Each row was made from one small tree. The marks that hang from a mark follow it in brackets, in the order of their numbers. Every link used is in the known rows. Write each row's tree.
In the rows, 128 means zero.
Known rows
z272{z952{z283 z743{z338} z879{z660}}}: [142  20 145 117 104  97 125 213 104  93 147 118 111 109 190 153  97 139]
z952{z272 z283 z743 z879{z660}}: [138  26 143  93 150 128  74 190 118 119 152 107 119 121 177 134  94 147]
z338{z743{z952{z272}}}: [118 117 114 124 138 110 122 120 126 133 152  79 154 122 169 120 106 114]
z743{z338 z952{z272 z283 z879{z660}}}: [152  45 116 101 149  73  97 188 129 115 158  86 143 104 209 136  70 117]
z283{z952}: [128 122 112 128 117 124 117 118 127 118 135 125 111 118 145 125 133 110]
z338{z743{z952{z272 z283 z879}}}: [122  65 122 124 125 106 121 160 121 126 162  48 129 115 175 133 102 121]
z338{z743{z952{z272 z283}}}: [123  84 111 133 135 107 124 156 127 128 154  55 156 108 176 136  94 122]
z952{z272 z283 z743{z338} z879{z660}}: [150  27 141 118 154 101  77 208 118 116 160  91 122 111 205 128  78 143]
z338{z743{z952{z879}}}: [112 123 124 117 101 114 143 137 112 103 157  74 115 125 156 123 118 113]
z272{z952{z283 z879}}: [129  48 139 127  86 115 148 162 116 122 128 118 106 117 133 153 144 129]
z272{z952{z743{z338} z879{z660}}}: [138  51 149 111 106  99 123 177 104  97 147 139 111 119 184 137 110 130]
z338{z743{z952{z272 z283 z879{z660}}}}: [120  47 123  91 137 103 107 172 118 112 166  77 144 108 193 137  78 131]
z743{z952{z283 z879}}: [135  84 116 111 108 109 131 171 125 104 144  78 113 117 146 143 116 115]
z743{z338 z952{z272 z879}}: [150  95 119 126 138  76 110 142 131 131 155  79 125 122 181 112 108  99]
z272{z952{z283 z743{z338} z879}}: [144  38 144 151  89  99 140 205 107 107 144  88  98 113 170 147 122 129]
z93{z272{z952}}: [122  97 126 107 131  94 133 115 129 147 120 151 122 113 120  99 151 122]
z879{z660 z952}: [133 113 113  81 125 104 112 137 139 119 135 149 162 125 162 143 116 139]
z952{z283 z743 z879}: [133  68 143 127 113 137 114 191 113 107 147  85  92 125 145 136 124 139]

Write each row's tree
[142 102 146 142 120 109 115 173 110 109 153  91  92 129 165 118 119 125]	z952{z743{z338} z879}
[146  73 130 142 136  98  81 153 117 122 163  83  87 119 195 107 122 103]	z283{z952{z272 z743{z338} z879}}
[160  49 118 111 152  79  81 201 139 125 156  92 165 108 220 146  83 148]	z879{z660 z952{z272 z283 z743{z338}}}
[162  65 117 145 137  81  97 192 139 136 152  63 151 116 199 140 111 136]	z879{z952{z272 z283 z743{z338}}}
[139  62 132 136 147 132  92 176 127 134 142  88 134 121 158 133 114 141]	z952{z272 z283 z743}
[153  44 142 148 139 102  93 199 119 130 157  62 105 119 185 125 105 132]	z952{z272 z283 z743{z338} z879}
[150 122 120 137 116  91 119 169 131 117 150  92 137 127 179 134 124 131]	z879{z952{z743{z338}}}
[131  79 123 117 131 113  91 114 128 136 145 112  95 121 157 112 142 103]	z283{z952{z272 z879}}
[130  69 138  87 152 118  86 130 127 135 143 144 126 129 161 121 110 132]	z952{z272 z879{z660}}
[156  80 106 142 146  75 116 174 137 131 147  64 153 104 187 135  86 111]	z743{z338 z952{z272 z283}}
[154  71 117 114 126  86 106 212 130 100 152  96 153 109 206 153  86 151]	z879{z660 z952{z283 z743{z338}}}
[143  54 131 110 148  96  65 162 115 108 166 110 102 113 215 113  96 113]	z283{z952{z272 z743{z338} z879{z660}}}
[151 104 107 143 123  83 140 184 130 109 142  69 143 106 174 144  87 113]	z743{z338 z952{z283}}
[132  39 145 126  84 128 137 185 108 106 137 106  97 120 143 152 142 136]	z272{z952{z283 z743 z879}}
[126  27 139  95  99 114 135 172 115 108 129 148 119 110 153 158 116 138]	z272{z952{z283 z879{z660}}}
[123  54 142  66 131 103 103 152 112 113 143 158 100 120 148  96 134 135]	z93{z272{z952{z743 z879{z660}}}}
[128  97 130 120 106 132 102 143 110  99 152 105  74 125 153 119 141 110]	z283{z952{z743 z879}}
[130  49 143  96 128 135 100 200 111  93 149 114 108 119 165 142  98 150]	z952{z283 z743 z879{z660}}
[150  87 116 133 112  81 137 189 123 103 151  63 114 109 174 138  97 110]	z743{z338 z952{z283 z879}}
[136 104 119  82 125 116  99 160 131 103 144 134 152 130 171 142 118 148]	z879{z660 z952{z743}}
[148  87 133 161 129 108 121 204 119 109 145  78 121 114 172 138  94 136]	z952{z283 z743{z338}}
[130 100 120  73 125 110 115 146 122  94 145 128 128 122 160 133 100 117]	z743{z952{z879{z660}}}
[124  27 133  73 129  91 119 165 121 127 131 152 108 102 145 115 121 138]	z93{z272{z952{z283 z879{z660}}}}
[125  72 143  98 119 107 117 143 112 125 139 128  84 124 130  91 160 126]	z93{z272{z952{z743 z879}}}
